Each row comes from the steps of one walk. Every step used is in the known rows, and no mark comes twice. Write the walk behind each row, first mark first.
Known rows
vinak > zota > zukame > tatak > migan: [-1.64 -0.02 -1.42  2.45  1.19  0.64  0.11 -1.02  3.49 -1.75 -0.04  0.79
 -1.13  1.18  1.55  0.22  0.18 -2.31 -2.94  4.92]
silaz > tatak > migan: [ 0.59  0.52 -0.22  0.64  0.10 -3.27  0.17 -2.16 -0.71 -1.19  1.84 -1.03
 -0.73 -1.95  2.11  0.70  0.99  0.90 -1.60 -1.97]
rupi > tatak: [ 0.36  0.36 -0.06  1.88 -1.99 -0.36 -0.25  0.83  0.67 -1.12 -0.97  1.53
 -0.38 -1.24 -2.05 -1.76 -0.99  0.61 -0.20  0.01]
tatak > migan > zota: [ 1.03  1.98 -0.60  2.14  0.97  0.12  0.08  0.36  1.21 -1.27  1.49 -0.18
 -0.43  1.50  2.86 -0.55 -0.41 -1.10 -2.62 -3.21]
migan > zota > vinak > tatak > silaz: [ 0.17 -0.23  1.50  2.33 -0.16  1.55  1.67  1.44 -0.04 -2.99  0.82  0.15
  2.03  0.80  0.84 -0.09  1.90  1.52 -5.05  1.23]
silaz > tatak > migan > zota: [ 0.19  1.52  0.35  2.90  0.02 -1.75  0.24 -1.49  0.89 -0.83  2.60 -0.88
 -0.43 -0.96  3.61 -0.08 -0.07  0.49 -3.48 -3.70]
vinak > zota: [ 0.04  0.49  0.45  0.53 -1.49  0.45  0.17  0.01  0.82  0.01 -0.45 -1.36
  0.89  1.43  1.51 -0.18  1.60 -2.02 -1.34  0.97]
zukame > tatak > migan > zota > vinak: [-1.55  0.89  0.01  2.96  0.85  1.11 -0.20  0.84  1.59 -1.49  0.72  1.11
  1.25  0.76 -0.09  1.98 -0.75 -0.68 -3.87  2.30]
tatak > silaz: [-0.67  0.54  1.16 -1.69 -0.56  0.59  1.79  0.31  0.42 -2.33 -0.30  0.41
  0.18  0.46  0.81  0.42  0.21  0.45 -1.51 -0.69]
rupi > zota > vinak: [-1.64 -0.93  2.20  2.98 -0.23 -0.01 -0.96  1.86  0.14 -1.49 -0.87  0.04
  0.41  0.75 -0.67 -0.33  2.58  1.06 -1.97  2.52]
migan > zota > zukame > tatak > vinak: [-4.04 -1.86 -0.03  5.86  1.33  1.87  1.17  0.18  5.92 -0.45  0.57  0.83
 -1.09  0.42 -0.40  0.41 -4.82 -0.91 -2.39  4.02]
silaz > tatak > migan > zota > zukame: [-1.02  0.67 -0.26  4.56  2.41 -1.58 -0.26 -1.72  2.39 -1.22  3.07  0.79
 -1.34 -1.33  4.09 -0.23 -1.26  1.25 -4.47 -2.19]
silaz > tatak: [-0.85 -0.48  0.99  0.71 -0.83 -1.87  0.25 -1.83 -0.40  0.32  1.13 -0.71
  0.03 -2.52  0.79  0.48  0.26  1.60 -0.79 -0.52]
rupi > zota > vinak > tatak: [ 0.42 -2.23  1.19  4.45 -0.26 -0.08 -0.33  1.37 -0.63 -2.15 -0.49 -0.95
 -0.15  0.32 -0.95 -2.30  4.75  2.00 -2.15  4.59]
rupi > zota > zukame: [-2.04 -1.28  0.85  4.24  1.64  0.57 -0.75  0.61  2.85 -1.53 -0.46  1.13
 -2.59  0.70  1.03 -2.66  0.84  1.17 -1.56  2.47]
silaz > zota > zukame: [-1.96 -2.75  0.28  2.76  2.32  0.96  0.32 -1.10  2.31 -1.19  1.77  2.81
 -0.79 -0.52  0.86 -1.57 -2.49  3.52 -1.67  1.01]
rupi > tatak > migan > zota > zukame: [ 0.22  1.49 -1.28  5.66  1.35 -0.11 -0.79  0.85  3.41 -2.66  0.99  2.97
 -1.80  0.02  1.32 -2.53 -2.52  0.35 -3.89 -1.69]
zukame > tatak > migan > zota > tani: [ 0.05  0.08  1.58  3.07  2.55  2.01  0.07  1.42  2.92 -1.65  0.79  1.37
 -1.47  0.36 -0.88  1.88 -2.62 -2.80 -2.94  2.14]
rupi > zota: [-0.71 -0.38  1.50  2.66 -0.72  0.46 -0.19  0.82  1.36 -1.17 -0.88 -0.52
 -1.78  0.95  0.44 -2.56  1.98  0.37 -0.53  0.91]

Which walk is each row?
[-3.62 -2.82 -0.66  3.55  1.32  0.31  1.03 -0.47  4.39 -0.85 -0.03  0.83
 -1.37 -0.48 -1.85  1.13 -3.79 -0.45 -0.52  5.76] : zota > zukame > tatak > vinak
[-0.73  1.44 -0.58  2.56  0.40  1.64  0.62 -0.12  2.74 -1.18  0.67  0.60
 -0.87  0.91  1.05 -0.23 -1.35 -1.51 -2.43  0.67] : zukame > tatak > migan > zota
[ 1.45 -0.68  0.21 -0.27 -0.65  0.47  2.34 -0.20 -0.37 -2.98  0.05 -0.50
 -0.46  0.06  0.44 -1.56  2.44  1.36 -1.70  1.52] : vinak > tatak > silaz
[-2.32 -3.18  4.35  0.40  0.95  3.27  2.66  0.53  2.89 -3.74  0.35  3.15
 -0.70 -0.95 -2.62  1.42 -3.39  1.43 -2.58  4.15] : zukame > tatak > silaz > zota > tani
[ 1.19 -1.81 -0.35  1.79  0.36 -0.59 -0.24  0.47 -2.02 -0.93  0.36 -0.39
  1.51 -0.63 -1.45  0.21  2.81  1.66 -1.61  3.72] : zota > vinak > tatak
[-3.75 -3.24  0.27  3.18  1.74  2.42  0.87 -1.52  3.79 -1.16  0.97  3.60
 -1.12 -1.09 -0.98 -1.17 -3.45  3.09 -1.52  4.87] : silaz > zota > zukame > tatak
[-1.45 -1.34  1.41  2.89 -2.90 -2.61  1.42 -1.50  1.68 -0.08  0.98 -3.82
  0.76 -0.71  1.75  1.20  0.13 -1.28 -1.88  0.77] : silaz > tatak > vinak > zota
[-1.62 -0.56 -1.84  1.92  2.74  0.19 -0.11 -1.03  2.70 -1.79  0.52  2.26
 -2.03 -0.25  0.06  0.36 -1.50 -0.23 -1.58  3.91] : zota > zukame > tatak > migan
[ 2.67 -0.79 -1.55  1.67  1.42 -2.07 -0.26  0.15 -2.35 -2.46  1.14 -0.72
  0.79 -0.08 -0.12  0.34  3.47  1.04 -2.28  2.22] : zota > vinak > tatak > migan
[ 3.04  0.72 -1.50  3.70  0.91  0.03  0.63 -0.19  0.41 -1.82  1.90 -1.11
 -1.05  1.06  2.49 -2.52  1.77 -0.07 -2.80 -1.01] : vinak > tatak > migan > zota
[ 1.45  2.35 -0.60  4.10 -0.95 -0.15 -0.14  1.17  1.92 -2.34  0.48  1.37
 -0.82  0.27  0.85 -2.31 -1.34 -0.43 -2.95 -3.19] : rupi > tatak > migan > zota
[ 0.06 -3.08  3.21  1.78  2.07  1.20  0.34  0.69  0.92 -1.42  1.42  1.91
 -0.45 -0.87 -1.62  0.62 -2.63  1.42 -1.22  0.92] : silaz > zota > tani
[-0.51 -3.47  0.49  2.50  1.64  1.37  2.63 -1.33  1.85 -4.18  1.83  2.31
 -1.14 -0.47  1.32 -3.10 -0.07  4.80 -3.39  2.47] : vinak > tatak > silaz > zota > zukame
[-0.21  1.02 -1.27  3.75  3.27  0.19 -0.51  0.13  2.77 -1.54  1.94  1.48
 -1.37  1.27  3.37 -0.69 -1.57 -0.32 -3.65 -1.65] : tatak > migan > zota > zukame
[ 0.45 -3.55  0.66  3.07  0.33  0.27  0.72 -0.31 -1.26 -1.82  1.68  0.71
  1.74 -0.89 -1.15 -1.22  1.46  4.30 -2.31  3.21] : silaz > zota > vinak > tatak
[-2.67 -2.29  0.71  4.46 -0.51 -2.56  0.82 -1.80  3.22 -0.46  1.50 -2.14
 -0.07 -0.96  2.25  1.15 -0.96 -0.56 -2.89  2.24] : silaz > tatak > vinak > zota > zukame
[-3.07 -1.02 -0.28  2.45  0.26  2.03  0.10 -0.69  3.72 -0.25 -0.75  1.07
 -0.37  0.56  0.20 -0.02 -0.49 -1.70 -2.19  6.38] : vinak > zota > zukame > tatak
